Each row was made from one path, in order. Every step used is in the known rows, and no mark comes twice. Write each row's path.
Known rows:
x/f/g/a: [-3.814 -2.203 -0.681  1.059 -3.689  1.343  3.354  0.744  3.455  1.388
 -1.917 -0.509  1.664  3.015 -2.826 -5.687 -3.561  4.052 -5.067  2.505
 -0.740  1.847  2.446]
a/d: [-0.395 -1.052  2.109  2.851 -3.833 -1.242 -2.305  2.688  1.980  1.318
 -2.619  0.577 -1.787 -0.851  1.418 -1.511 -2.951  2.471 -3.443  2.801
 -0.170 -0.340  4.685]
g/x/v: [ 2.886 -3.772 -1.058  0.921 -3.788  1.138 -1.669  5.901  3.003  0.671
 -1.462 -1.638  3.328 -1.103 -1.769  1.630 -3.593  0.445 -2.398  2.101
  2.325  1.791  4.274]
v/w: [ 0.561 -1.535  3.303  1.433 -2.256  0.157 -1.263  2.141  1.224  0.318
 -3.920 -0.419  0.435  0.098 -0.468 -1.277 -6.892  0.008 -3.369  3.911
 -0.071 -0.129  4.885]
g/q/d: [ 4.032  0.399  3.026  3.931 -1.728  3.786 -3.011  3.805  3.860  0.198
 -3.982 -0.786  0.103  3.540 -1.664 -5.445 -2.724  2.647 -3.799  2.103
 -1.827  0.083  3.178]
x/f: [-1.928 -1.523  1.189  1.769 -3.514  2.138  0.458  2.145  4.142  0.592
 -1.189 -3.399  3.178  2.809 -4.729 -5.894 -3.701  2.189 -3.366  2.356
  2.560  1.030  5.777]
w/v/x/f: [ 0.696 -0.854  0.853  1.716 -4.275  3.805  1.578  3.248  5.157 -0.277
 -0.081 -2.042  3.497  1.955 -4.819 -5.295 -4.526  2.525 -0.996  0.324
  2.004 -1.131  4.987]
w/x/f/g: [-3.829 -0.499  0.492  1.671 -1.765 -0.486  1.440  4.892  1.261  0.234
  0.734 -3.026  0.988  0.935 -1.022 -3.913 -3.789  3.698 -6.675  2.549
 -0.332  0.249  1.559]
v/w/x/g: [-1.237 -0.125  2.920  1.656 -1.089  1.411 -1.598  3.007 -2.034  0.416
  0.117 -3.578  0.326  1.058 -0.557  0.096 -4.469  1.139 -5.296  5.651
  0.558  0.509  7.541]
w/v/x/g/a/d: [-0.578 -1.974  1.033  2.239 -5.626  0.663 -0.711  0.679  2.236  1.491
 -1.269  1.538 -1.583  0.451  0.070 -2.186 -2.973  3.384 -2.294  2.764
 -0.975 -0.614  5.567]
x/f/g/w/v: [-3.535 -2.770  1.385 -0.813 -2.812  0.116 -0.969  5.055  2.778  0.216
  0.261 -1.016  2.844  1.432 -2.432 -1.550 -8.089  2.460 -5.021  2.972
 -2.188  1.225 -2.238]
q/g: [-2.116 -2.652  0.023  1.285  1.802  3.572 -1.782  6.507  0.208  1.009
 -3.891 -0.564  0.041  2.150 -1.106 -2.896 -3.524  3.925 -3.098  2.643
  4.356 -0.755  4.117]
x/v: [ 1.310 -4.267  0.089  1.678 -4.606  0.910 -1.820  5.433  2.763  1.283
 -1.413 -3.107  3.685 -1.981 -0.975 -0.089 -3.217  1.221 -1.926  4.062
  1.663  0.500  3.968]
x/w/v: [-3.045 -0.557  1.843  0.830 -0.768  0.379 -0.871  2.672  3.614  0.571
 -0.120 -2.777  2.704  0.817  1.240 -0.113 -5.756  3.766 -2.568  1.732
 -2.558  1.901  1.922]
f/x/v: [ 3.257 -5.189 -0.353  0.961 -3.178  0.749 -1.134  5.379  1.927 -0.501
 -1.847 -4.087  3.634 -2.276 -1.511  0.081 -3.387  0.201 -2.107  1.805
  2.188 -0.498  4.463]
f/g: [-3.138 -1.881  0.067  1.611 -0.783 -0.898  0.555  5.691  2.546  1.560
 -1.412 -0.899  1.168 -0.181  0.130 -2.134 -4.021  3.314 -6.127  2.507
 -1.080  0.669  0.272]
f/x/g/a: [-1.069 -2.779 -0.147  0.700 -2.102  3.182  1.858 -0.177  1.769  0.756
 -2.540 -1.587  2.009  3.341 -3.533 -3.454 -3.153  2.209 -4.228  2.564
  0.751  1.787  6.662]
v/w/x/f/g/q/d/a: [ 1.526 -0.267  2.056  1.591 -2.231 -0.682 -0.026  1.913  0.290  0.521
 -4.569 -1.239  1.090  1.968 -0.277 -3.780 -1.773  5.066 -2.361  3.803
  0.202 -0.714  4.000]
q/d: [ 2.031 -0.064  2.940  3.610 -1.053  3.580 -1.342  3.802  2.831  0.246
 -5.525 -1.785 -0.526  2.594 -0.131 -4.134 -3.990  3.941 -3.304  2.942
 -0.121 -1.463  2.102]
f/g/a: [-3.261 -1.638 -0.648  1.161 -2.602  1.147  3.135  1.587  2.869  1.664
 -2.929  0.396  1.046  2.145 -1.195 -3.724 -3.670  4.019 -5.382  2.624
 -1.500  1.952  1.538]
g/a: [-1.503 -0.680  0.359  1.336 -2.884  2.956  2.708  0.200  3.105  1.598
 -4.137  0.066  1.578  2.980 -2.100 -3.599 -3.571  3.045 -3.904  2.629
 -0.168  2.374  4.138]
v/w/x/f/g/q/d: [ 2.873  0.470  3.340  3.705 -2.178  2.219 -2.624  3.963  2.056 -0.827
 -2.249 -1.418 -1.181  3.089 -0.999 -5.881 -3.625  2.842 -5.079  2.553
 -2.918 -0.961  2.359]
f/g/w/v/x: [ 2.407 -0.316  1.471  1.103 -2.546  2.892  0.601  5.655  3.333 -0.643
 -1.698  1.591  2.180 -0.004 -1.748 -0.241 -5.811  1.704 -2.033  1.017
 -1.017 -1.201  0.535]
x/f/g: [-3.932 -2.631 -0.061  1.503 -2.414 -0.568  0.855  4.596  3.368  0.993
  0.015 -2.221  1.998  1.157 -2.294 -5.000 -3.887  3.492 -5.665  2.405
  0.054  0.499  1.534]

Which path is each row?
[ 1.959 -4.193  2.462  1.266 -4.664 -0.350 -2.552  3.280  1.146  0.307
 -2.712 -1.649  1.581 -2.050 -0.221  0.064 -6.411 -0.554 -1.950  4.899
  0.457 -0.665  4.951]
x/v/w
[-0.055 -3.533  0.731  0.927 -0.053  1.944 -1.228  3.280  1.006  0.195
 -0.853 -3.853  2.503  1.545 -3.320 -1.719 -3.405  0.763 -4.424  2.524
  2.201  0.454  7.544]
f/x/g
[-1.702 -1.216  1.524  0.302  0.200  0.270 -0.441  2.616  2.959 -0.729
 -0.369 -3.348  2.720  0.603  0.862 -0.058 -5.816  2.966 -2.687  0.174
 -2.149  1.164  2.240]
f/x/w/v
[ 2.341 -0.494  1.517  1.708 -1.611  0.468 -0.342  2.182  2.056  1.600
 -6.120 -0.568  2.172  2.189 -0.708 -3.318 -0.830  5.091 -1.287  3.334
  0.929  0.245  4.296]
g/q/d/a
[-2.434 -1.024  0.569  0.101  0.859  1.153 -1.345  3.904  2.836 -0.005
 -0.371 -1.423  1.768  1.842  0.765  0.681 -5.874  3.868 -2.611  0.420
 -0.833  2.031  2.163]
q/g/x/w/v
[ 1.519  1.384  3.110  3.268 -0.555  1.795 -0.717  0.532  3.322 -1.096
 -3.187 -0.996  1.607  0.827  1.380 -0.011 -1.372  2.176 -1.114  1.861
 -0.800  1.746  7.128]
v/x/w
[-1.587 -1.881 -0.117  1.988 -2.798  0.596  1.533  4.839  3.848  0.361
 -0.222 -1.095  1.913  0.612 -2.503 -4.736 -3.399  3.222 -4.354  1.496
  0.336 -0.714  2.192]
v/x/f/g
[ 2.618 -1.849  1.093  1.630 -1.385  2.226 -3.197  3.544  3.018  0.443
  0.555 -1.700  3.215  2.679 -4.788 -3.662 -1.696 -0.686 -4.984  1.328
 -0.663  2.911  8.048]
f/x/g/q
[ 0.954 -0.862  1.448  1.482 -1.142  0.344  0.800  2.114  1.280  1.631
 -7.130 -1.271  1.806  1.569  0.231 -2.439 -1.787  5.968 -1.001  3.986
  2.089 -0.896  3.524]
q/d/a
[ 0.642 -1.937  0.847  1.634 -2.208  3.755 -0.740  4.522  2.894  1.179
  0.533 -1.507  2.851  0.900 -2.865 -1.186 -3.932  2.056 -1.908  2.820
  1.141 -0.673  6.246]
w/v/x/g
[ 0.976 -0.961  0.263  1.883 -3.390  1.237 -1.141  5.158  5.354  0.572
  1.982  0.019  3.201  1.875 -4.069 -5.465 -2.746  1.483 -4.672  0.074
 -2.536  1.778  3.063]
w/v/x/f/g/q
[-0.904 -2.245  2.395  0.531 -3.192  0.469 -1.369  3.829  1.790 -1.119
 -2.510  0.663  1.895  2.081 -3.718 -2.202 -5.094  0.527 -5.680  4.328
 -0.504  1.731  0.753]
v/x/f/g/w
[ 4.313 -1.077  2.694  3.498 -1.177  3.982 -3.620  3.644  2.921 -0.398
 -2.878 -1.977  0.314  3.808 -2.601 -5.281 -2.464  2.114 -4.023  2.054
 -1.186 -0.342  4.914]
f/x/g/q/d
[-0.528 -1.692 -0.102  1.223 -3.624  4.380  2.287  0.661  3.141  1.479
 -1.568 -0.076  2.166  2.916 -3.255 -2.997 -3.566  3.085 -2.364  2.805
 -0.012  0.990  5.760]
w/v/x/g/a
[ 3.009 -0.966  1.241  1.491 -2.099  1.419 -0.399  2.714  2.266  1.423
 -4.386 -0.428  2.663  1.994 -1.268 -2.845 -1.275  5.200 -0.191  2.984
  0.672 -0.887  4.539]
w/v/x/g/q/d/a
[ 1.532 -1.267  0.840  1.975 -3.641  0.896 -0.902  5.911 -0.259  0.190
 -0.430 -4.264  2.243 -2.206  0.861  1.465 -3.056  1.534 -3.283  4.282
  1.185  0.153  4.020]
w/x/v
[-1.375  2.596  3.234  1.164 -0.242  0.170 -0.180  4.891 -2.955 -1.391
 -1.801 -1.542 -0.507  0.981  0.872  1.362 -4.951  1.441 -7.942  4.648
 -1.583  1.720  0.814]
f/g/w/x
[ 3.603 -0.512  1.436  2.668 -2.748  3.482 -2.932  3.886  4.138  1.039
  0.590  0.083  3.110  2.435 -4.627 -3.466 -1.048 -0.212 -3.513  1.963
 -0.736  2.510  8.332]
v/x/g/q
[-0.824  2.217  3.215  0.912  1.004  2.428 -1.340  5.264 -4.046 -1.649
 -3.050 -1.387 -1.115  2.131  0.323  1.002 -4.665  1.771 -6.478  4.697
  1.066  1.037  2.730]
q/g/w/x
[-1.001 -2.137 -0.586  0.720 -1.203  3.344 -0.302  3.911  2.956 -0.231
 -1.543 -1.429  1.866  4.265 -5.459 -4.753 -3.906  2.375 -3.421  0.399
  4.861  1.226  6.173]
q/g/x/f
[ 3.061  0.513  0.934  1.911 -2.211  4.024  1.654  5.381  4.453  0.070
 -1.706  0.485  2.498 -0.261 -1.415 -1.062 -5.034  2.431 -0.567 -0.278
  0.165 -1.826  2.852]
w/v/x
[ 2.416 -0.634  2.287  3.725 -2.334  2.729 -2.609  4.291  4.172  0.052
 -2.431 -1.172  0.110  3.541 -2.141 -6.902 -2.658  3.386 -4.695  2.004
 -2.211 -0.329  2.032]
x/f/g/q/d
[-2.736 -1.921 -0.928  0.951 -4.131  2.186  3.923  1.372  4.070  0.977
 -1.103  0.083  1.849  2.531 -2.905 -5.310 -4.194  4.373 -3.841  1.420
 -1.193  0.693  1.693]
w/v/x/f/g/a
[ 0.822 -2.122  1.430  1.091 -3.914 -0.189 -1.986  6.175 -1.264 -0.571
 -0.488 -3.206  1.916 -1.991  0.554  2.271 -3.881  0.817 -4.774  5.537
 -0.099  0.839  1.795]
f/g/w/x/v
[-2.181 -2.131 -0.314  1.535 -2.922  0.565  1.620  5.321  4.116  0.484
  0.723 -1.338  2.261  0.452 -2.358 -4.478 -4.440  3.626 -4.038  1.007
 -0.328 -1.068  0.982]
w/v/x/f/g
[ 1.193 -1.979  3.251  0.779 -2.636  2.662 -3.057  3.114  0.831 -0.624
 -2.937  0.529  2.156  2.416 -4.171  0.064 -4.469 -0.791 -4.275  5.767
  0.721  2.035  4.822]
v/x/g/w
[-2.193 -1.103  1.688  2.312 -5.540 -1.974  0.000  0.199  0.312  0.509
 -1.515  1.051 -3.377  0.126  1.458 -3.110 -3.568  3.320 -4.741  3.350
 -1.886 -0.611  4.001]
v/w/x/f/g/a/d
[-1.934 -0.309  1.071  0.309 -0.178  0.553 -0.767  2.940  3.710  0.044
 -0.179 -1.728  2.475  1.411  0.646  1.020 -5.972  3.189 -2.871  0.361
 -2.071  2.670  2.145]
g/x/w/v
[-1.125  0.950  2.829  1.782 -3.150  1.507  0.674  1.794  0.229 -0.985
 -0.461 -4.081  0.985  2.118 -2.563 -4.062 -4.965  1.556 -4.442  3.197
  1.481 -0.019  6.331]
v/w/x/f
